Known rows, with every step that occurs
x, n, d: [-24.0  21.1  16.7 -23.9  -3.9  23.6 -15.6 -22.7 -29.2  -7.3  39.0 -19.5
 -24.6 -13.3  22.0  -6.5 -24.0]
j, d, b: [-36.8  -6.5  -4.6 -41.9  27.7 -28.7  -2.9 -10.0 -42.5   4.5  11.4 -28.7
   4.0 -28.8  20.9 -16.1  -2.7]
n, m, b, x, j: [-12.5  29.9  -2.6 -27.0 -11.7  25.1 -21.0 -15.2 -31.2  12.2   6.0  16.9
 -11.3  36.5 -47.8  -4.9  21.3]
n, d, j, m: [-73.1  31.7 -21.1 -18.6 -29.1  -0.4 -41.4  -4.6 -36.9 -23.6   7.1 -20.1
  -8.9   0.0  30.5 -22.0 -18.2]
n, d, j, m, b: [-69.4  31.2 -34.5 -21.4 -22.4  14.1 -47.5  -2.2 -46.6 -12.8  16.4  -3.4
 -14.7  15.8  13.0 -14.2  -5.4]
m, b: [  3.8   5.3  -7.4 -24.0   1.6  18.5 -13.8  -1.0 -22.2  22.7  15.7  10.2
 -11.6   4.6  -9.3  -5.3   3.9]
x, j, m, b: [-28.3  35.3 -26.9 -34.1 -29.0   4.7 -22.4 -19.3 -45.9 -24.9  18.8  41.1
 -18.2  34.0 -26.4  -4.1  -2.7]
b, w: [ -4.0 -16.6   8.1 -14.4 -11.6  -7.7   2.1   9.7  -4.3  31.9  17.0 -10.1
  -3.9 -15.6  22.5 -20.0 -20.2]
n, m, b: [-21.6   9.0  -3.1 -22.5  -9.5  -1.1 -17.0 -15.1 -11.0  14.3   7.9   9.8
   0.3  12.6 -10.5 -10.6  15.6]
x, n, d, j, m, b: [-67.3  38.4 -27.3 -15.1 -28.0  33.2 -45.6 -17.2 -49.2 -27.2  36.4   7.1
 -34.1  29.0   6.3 -10.9 -20.2]
d, j, m: [-44.3  26.5 -24.2 -10.0 -37.5  -5.3 -31.1  -0.9 -24.4 -17.2  -8.2   4.4
  -6.2  13.1  10.6 -24.8 -19.2]
j, d: [-21.3   6.8   4.5 -29.8   7.6  -2.9  -2.1  -7.3 -42.2  -8.3  19.5 -27.3
  -7.9 -23.0  12.7  -8.2 -13.9]
x, n, m: [-21.1  18.8  19.1 -15.7 -23.3   0.3  -8.9 -31.3  -4.3 -11.8  18.3   3.5
 -10.9  10.6   1.5 -15.9 -11.7]
x, j, d, b: [-48.6   8.0  -2.8 -59.9  11.3 -21.3  -3.1 -19.1 -58.0 -26.6  20.6 -12.2
   0.5  -6.6   8.3  -7.6   6.4]
x, n, d, j: [-49.8  25.9   9.0 -20.4 -22.1  37.2 -29.9 -12.5 -33.4 -21.6  30.8 -23.8
 -23.8   6.3  28.6 -10.4 -18.4]
j, m, b, w: [-21.4  -2.9 -28.5  -9.6 -17.5 -12.9 -12.8   4.3 -21.5  26.2  23.5  20.4
 -14.5   8.0  -0.8 -19.2 -21.3]
b, d, j, m: [-34.9  21.7 -26.1 -13.2 -33.9  -4.9 -33.3   9.6 -24.7 -41.4 -16.9   7.1
   5.9   0.1 -16.2 -20.5 -27.2]
b, x, n, d, j: [-29.3  31.7   6.1  -7.2 -10.6  56.0 -34.7  -2.7 -36.9   8.7  21.0 -33.2
 -32.3   7.2   3.6 -14.9 -23.7]
b, d, j: [-15.8   8.4  -3.8 -20.2 -20.3  17.4 -24.3  17.1 -18.3 -25.2 -13.5  -5.5
   9.2  -5.9 -13.1 -12.8 -11.8]
x, j: [ -9.4  21.8   8.8 -39.5 -22.0   9.3  -6.6 -13.6 -28.4 -17.8  14.5  10.6
  -7.9  12.6  -3.5  -4.7  -0.2]
d, j, m, b: [-41.2  25.1 -38.1 -11.8 -30.7  11.3 -37.5   2.0 -33.5  -8.2   1.2  21.4
 -13.3  29.5  -8.4 -17.8  -6.3]
j, m, b, x, n: [  7.8  34.3 -24.9   1.8  -6.2  32.0 -26.0 -15.3 -35.7  25.1  20.8  26.8
 -43.4  24.8 -45.2 -14.3 -29.5]

Rows
[  7.0   7.4   2.1 -15.8  19.8  10.4 -13.1 -13.4 -19.4  44.2   7.1  -4.4
 -21.6  -4.6 -11.0 -23.0 -18.8]
d, b, x, n
[-38.2   8.7 -12.1 -20.6 -24.5  12.0 -33.3   7.0 -17.2 -26.0  -9.4  10.1
  15.4  17.8 -32.6 -10.3  14.0]
n, m, b, d, j
[-12.1  27.2   2.2 -33.9   4.6  24.7  -7.1  -7.9 -61.1 -10.9  18.2 -20.7
 -19.3   1.0 -25.4  -3.6  -9.0]
b, x, j, d
[-19.8  38.9 -32.7   7.7 -24.8  45.4 -41.2  -4.7 -41.8   8.5  13.2  24.0
 -42.3  43.9 -38.2 -19.4 -23.4]
d, j, m, b, x, n
[-15.6  -1.0  -7.7 -29.3  41.3 -12.1  -8.5  -0.8 -45.5  35.7   3.6 -38.3
  -5.1 -28.1  -2.5 -20.0  -7.9]
j, d, b, x
[-31.0  37.3 -14.5 -32.5 -36.2 -11.1 -15.8 -21.7 -35.5 -34.8   9.8  24.9
 -11.5  17.8  -7.1 -11.8 -13.6]
x, j, m
[-19.0  29.4 -30.8 -37.9 -24.2   6.0 -23.4  -8.3 -45.9 -47.7   9.1  44.6
  -4.2  20.0 -52.5   0.6  -8.2]
x, j, m, b, d
[-15.0   6.9  -1.3 -23.0  34.0   6.7  -6.7 -17.2 -49.1  21.2  22.1 -27.8
 -24.1 -14.9  -7.8 -16.7 -21.3]
j, d, b, x, n
[-12.9   5.9 -18.5 -22.4 -13.9  32.8 -29.4  19.7 -28.7 -15.3  -3.5  11.7
   2.9  11.1 -31.9  -5.8   1.8]
m, b, d, j
[-22.8   5.2  -3.3 -31.5  36.6  -3.3 -24.5  -2.5 -28.1  50.8   2.9 -43.7
  -5.7 -32.7  13.7 -22.1  -3.2]
n, d, b, x
[ -0.9  25.0  16.4  -2.2 -10.2  18.6 -13.3 -24.3  -7.4  20.9   8.1  -6.4
 -19.9  11.2 -23.2 -19.6 -15.5]
b, x, n, m
[-15.6  21.8 -30.5 -16.9 -11.7  -2.9 -22.8 -10.3 -30.1   9.3  10.7  24.9
 -15.7  10.6 -14.3 -11.9 -10.5]
j, m, b
[-22.2  40.2 -23.0  -7.8   2.7  36.4 -34.9 -19.2 -47.7  18.4  35.0   0.4
 -43.8   9.9 -24.2 -11.0 -29.4]
j, m, b, x, n, d
[ -7.8  13.0  -4.0 -39.1   9.3   2.6 -14.0  -8.0 -31.3  25.8  -3.5   0.2
  -6.0   5.7 -18.1 -17.4   5.8]
d, b, x, j
[-26.9  29.2  -8.2  -8.6  -2.3  71.4 -41.6  -1.1 -46.8  18.5  31.2 -16.0
 -39.3  21.8 -15.3  -7.4  -8.6]
m, b, x, n, d, j
[-43.1 -31.4  -3.8 -35.8  21.2 -39.5   4.2   3.8 -34.2  21.7  23.9 -32.8
   6.7 -32.6  35.6 -21.6 -14.8]
j, d, b, w
[-47.9 -25.3   2.2 -36.8  17.0 -30.1  -9.9   3.3 -15.4  38.5  24.9 -36.1
   5.9 -35.5  52.8 -24.4 -10.4]
n, d, b, w
[-11.0  42.4 -17.5 -17.7 -22.8   6.3 -21.7 -12.6 -38.3  -4.3  -0.3  15.1
 -20.2  18.6 -32.3 -16.5 -19.8]
b, x, j, m
[-39.3  11.3   6.1 -22.4  23.2 -14.3 -11.1 -29.7 -37.7  10.8  14.4 -28.0
 -12.3  -7.6 -10.7 -20.9 -10.2]
j, d, b, x, n, m
[ 11.7  25.1  -9.2 -28.2  -1.7  45.7 -17.0  -2.3 -42.7  23.2  13.1  17.9
 -24.2  29.2 -46.6  -1.9   8.6]
m, b, x, j
[ -7.1  16.2 -30.9 -20.3  -7.6  -3.6 -24.6   0.9 -29.9 -15.6   1.1  28.0
  -1.9  -3.7 -39.8  -8.0 -17.9]
j, m, b, d
[ -2.9  15.4  -6.4 -10.2   4.0  17.3 -21.7  -6.3 -14.8  44.1  -1.1   0.2
  -9.6  14.0 -35.2 -15.4  11.1]
n, m, b, x
[-50.3  46.0 -16.7   0.9 -22.6  33.9 -43.5 -10.5 -43.1  -8.1  16.8 -20.5
 -36.0  13.8  -2.1 -21.9 -38.4]
b, x, n, d, j, m
[-12.5   3.8  -4.4 -27.0  -5.6  -1.0 -17.8  -3.9 -13.0 -10.8  -2.6  12.5
  13.2   0.7 -38.3  -5.5   9.9]
n, m, b, d
[-35.1  18.8  -0.7 -48.5  20.1   4.4 -23.6 -12.2 -44.1  19.4  11.7 -25.7
  -7.9  -8.7   1.2 -13.6   6.0]
n, d, b, x, j
